Every row comes from one small tree of marks. Brackets hold a mark, then the marks that hang from it, in alphabetical order. Every link used is in the known rows. Which tree was each row made from?
(in the rows, 128 means zero)
Known rows
{reso {fodez denuko tapar}}: [104  73 115 142 120 139 136 128 116 106 111 137 152 147 118 112  74 108
 103  91 126 108 161 138]
{narid reso {vurud fodez movaz}}: [143 168 117 131 121 135 128 139 101 103 124  97 143 178  61 126 109 118
 139 126 163 122 162  98]
{katu vurud}: [101 151 124 137 111 133 115 143 114 103 128 122 127 146 145 133 101 103
 135 128  99 124 140 133]
{vurud fodez katu}: [112 177 127 137 146 108 121 128 106 116 106 121 143 161  56 134  86 105
 143 126 129 111 154 105]
{rabul {fodez botu tapar {vurud katu}}}: [110 136 119 145 116 105 121 110 104 107 116 140 140 135 137 117  74 107
  94  63 124 110 171 115]
{rabul {fodez denuko {reso narid} tapar {vurud katu}}}: [ 95  64 129 142 132 124 121 114 119 111  96 131 142 132 175  89  44  97
  98  63 127  93 187 137]
{reso narid}: [113 104 125 133 104 146 128 134 114 118 114 115 135 138 149 121  99  97
 132 110 111 113 139 128]
{tapar {fodez vurud}}: [110 126 155 142 118 129 129 121 115 112 118 161 133 128 128 111  90 101
 124  90 110 121 155 134]
{narid reso {vurud fodez katu {movaz zasan}}}: [ 95 224 119 131 139 156 124 131  93  79 107 118 148 160  48 127  94 113
 150 136 161 124 172  94]
{vurud katu {movaz zasan} {narid {reso fodez}}}: [ 71 167 114 136 108 163 130 118  92  88  97 180 156 167  90 131  93 102
 147 150 154 126 164  90]
{reso {fodez botu tapar {vurud katu}} narid}: [103  80 108 143 101 127 133 102 111 100  86 160 149 135 188 103  52  90
  95  39 132 103 165 137]
{narid {vurud fodez}}: [141 172 129 139 136 137 122 138 108 111 120  96 138 150  67 123 110 109
 138 108 136 122 152 121]
{fodez botu denuko rabul reso tapar}: [145  51 100 137  95 148 131 134 110  98 129 134 151 172 190 131  48 105
  90  72 117  85 162 144]
{rabul fodez}: [131 144 136 139 122 127 125 137 110 117 125 123 138 131  89 122 125 110
 132 116 115 124 148 114]
{fodez rabul reso}: [154  97 133 123 106 165 123 140 117  96 134 136 137 157 150 130  79 100
 126 109 107  96 143 131]
{tapar {fodez rabul reso}}: [145  96 152 127 114 166 130 133 117 102 127 163 143 150 132 113  77  99
 133  98 111 100 155 139]
{narid {vurud katu}}: [ 95 197 130 125 127 145 114 132 109  94 120  94 123 141  92 122  85 103
 132 109 140 120 145 120]
{tapar {fodez botu denuko rabul {reso {narid vurud}}}}: [134  77 117 144  93 158 136 137 114 104 107 145 144 135 198  97  56  90
 117  38 144 105 163 168]
{narid reso {vurud movaz}}: [129 159 119 121 103 152 126 138 104  94 133  94 131 168 100 128 108 115
 129 127 156 124 149 104]
{vurud {fodez denuko} katu {movaz zasan} {narid reso}}: [ 63 176 102 153 126 123 124 130  87 109  95 152 158 184  72 143  78 112
 149 166 161 121 182  88]
{vurud {fodez botu denuko reso} katu narid}: [117 128  97 157 131  95 125 125  94 129  93 139 159 195 119 135  54 102
 126 113 153 108 173 112]
{rabul {fodez denuko}}: [112 130 123 148 124 110 128 144 112 121 121 126 138 129 100 121 108 111
 126 113 123 123 155 123]
{vurud katu movaz {narid {reso {fodez botu}}}}: [108 139  92 141  91 117 135 117  89 110  97 170 155 194 109 135  84 104
 130 127 175 123 158  89]
{narid reso {vurud fodez {movaz zasan}}}: [121 191 123 134 126 168 130 138  95  84 117 117 152 159  63 129 115 116
 145 134 149 127 167 102]
{narid reso {vurud {fodez botu}}}: [149 161 102 142 121 120 139 132  99  89 115  88 151 163  84 129 103 113
 118  84 163 121 155 114]

Write each row's tree
[163  30 112 132  64 165 123 120 108 113 122 159 143 174 252 119  50  97
  96  62 112  86 169 138] -> {fodez botu rabul {reso narid} tapar {vurud movaz}}
[104 116 118 151 114 106 142 132 103 121 112 158 148 145 134 122  81 106
 117  89 129 124 155 138] -> {tapar {fodez botu denuko}}
[ 68 187 130 142  98 157 105 119  91 110 109 179 130 157 147 139  81 100
 145 153 120 124 166 100] -> {fodez {vurud katu {movaz zasan} narid}}
[ 97 136  94 159  62 102 110 128  96 128 110 184 124 173 196 149  48  99
 122 109 144 109 162 119] -> {fodez botu denuko rabul {vurud katu movaz narid}}
[ 97 135 110 141 138 108 119 130 100 132 110 123 151 191  77 129  56 116
 126 131 139 104 179 104] -> {vurud {fodez denuko tapar} katu movaz}
[128  56  99 135 107 161 131 129 109 102 111  85 148 160 204 104  54 100
  93  50 139 101 169 152] -> {fodez botu denuko {reso {narid vurud}} tapar}
[ 93 175 134 144  91 154 124 119  96  96 110 226 138 134 164 129  65  98
 133  89 117 115 169 128] -> {tapar {fodez botu rabul {vurud katu {movaz zasan}}}}
[127  61  94 149  89 139 139 131 112  98 116 164 155 151 164 126  63 104
  94  58 127 100 156 149] -> {reso {fodez botu denuko rabul tapar}}
[119  91 102 165  80 106 119 123  92 143 119 162 143 171 173 127  83 115
 102  96 135 123 182 113] -> {rabul {fodez botu denuko tapar {vurud movaz narid}}}
[ 90  97  75 168 103  96 127 129  96 108 112 113 162 195 145 138  69 112
 107 103 148 116 176 121] -> {katu {vurud {fodez botu denuko tapar} {narid reso}}}
[152  86 134 125 116 185 118 131 108 118 121 100 145 161 144  92  95 107
 122  88 136 109 178 122] -> {rabul {fodez {reso {narid {vurud movaz}}} tapar}}
[161  59  98 148 116 130 133 135 106 108 118 132 164 182 151 130  50 109
  99  71 125  86 173 141] -> {vurud {fodez botu denuko rabul reso tapar}}
[140  86 114 144 109 111 131 128 110 104 114 147 138 150 200 126  58 102
  94  76 123 106 160 141] -> {fodez botu denuko reso vurud}
[124 138 123 127  93 165 119 141 107 122 119 109 126 154 148 117 104 102
 140 117 135 123 148 123] -> {reso {narid {vurud movaz}}}
[126  82 108 152  57 144 117 117 101 108 133 149 135 164 207 140  68 100
  99  72 111 101 155 128] -> {fodez botu rabul tapar {vurud narid}}
[124  76 121 139 118 128 124 105 110 107  99 139 149 142 191  98  57  95
  93  44 124  97 180 128] -> {rabul {fodez botu {reso narid} tapar {vurud katu}}}
[142  86 136 133 126 148 129 134 116 117 111 126 146 137 144 102 104  98
 130  97 116 109 158 125] -> {rabul {fodez {reso narid}}}
[137  83 121 133 107 149 126 146 119 101 127 135 136 155 162 129  65 102
 117 106 115  96 149 143] -> {fodez denuko rabul reso}
[156  85 133 130 146 153 128 124 108 109 122 106 161 184  97 119  77 111
 114 105 113  96 170 117] -> {vurud {fodez reso tapar}}
[118  76 118 127 115 150 144 117 114  81 119 125 159 156  99 112  90 109
 102  89 137 107 157 115] -> {narid {reso {fodez tapar}}}
[148 104 137 133 125 140 140 124 103 109 116 155 154 163 140 114  86 102
 120  85 122 115 158 131] -> {tapar {fodez botu reso}}
[159 135 108 136 126 124 126 130 104 102 109 148 153 176 116 135  60 100
 128  91 132  92 159 122] -> {vurud {fodez botu rabul reso} katu}
[107 156 114 157 114 117 109 140 103 126 116 129 141 173 114 139 104 104
 152 144 116 128 155 119] -> {katu {vurud fodez narid}}
[ 87 113 102 133 108 151 131 125 119  63 111 113 143 143 104 106  44 104
 102  59 171  97 165 136] -> {narid {reso {fodez denuko rabul tapar}} {vurud katu}}
[ 92 169 120 134 100 136 108 127  93 135 120 141 131 190 106 143  87 104
 149 165 135 121 152  90] -> {vurud katu movaz narid}
[126 109  97 149  81 121 132 146 108 108 126 147 136 147 171 145  75 104
 113  90 121 107 141 140] -> {fodez botu denuko rabul}
[130  86 132 138 121 124 124 130 118 104 117 136 132 145 177 119  61 102
 105  97 116 104 160 140] -> {fodez denuko reso vurud}
[148 139 108 142 124 139 127 127  99 106 123  88 153 166 100 125  92 114
 109  71 137 114 163 123] -> {narid {vurud {fodez botu tapar}}}
[169  96 115 130  93 151 130 137 109  96 130 143 143 164 176 137  79 100
 113  90 113  97 142 134] -> {fodez botu rabul reso}
[103 109 133 146 105 132 133 140 116 114 124 163 138 134 125 120  76 102
 131  96 118 110 152 147] -> {tapar {fodez denuko rabul}}
[119  98 122 160  86 107 136 129 111 109 116 187 135 124 183 122  62 100
 107  53 122 111 157 154] -> {tapar {fodez botu denuko rabul vurud}}
[108 127 122 145 123 187 105 132  91 110 117 154 164 202 145 133  84 109
 146 155 107 116 190 114] -> {katu {vurud {fodez reso tapar} {movaz zasan} narid}}
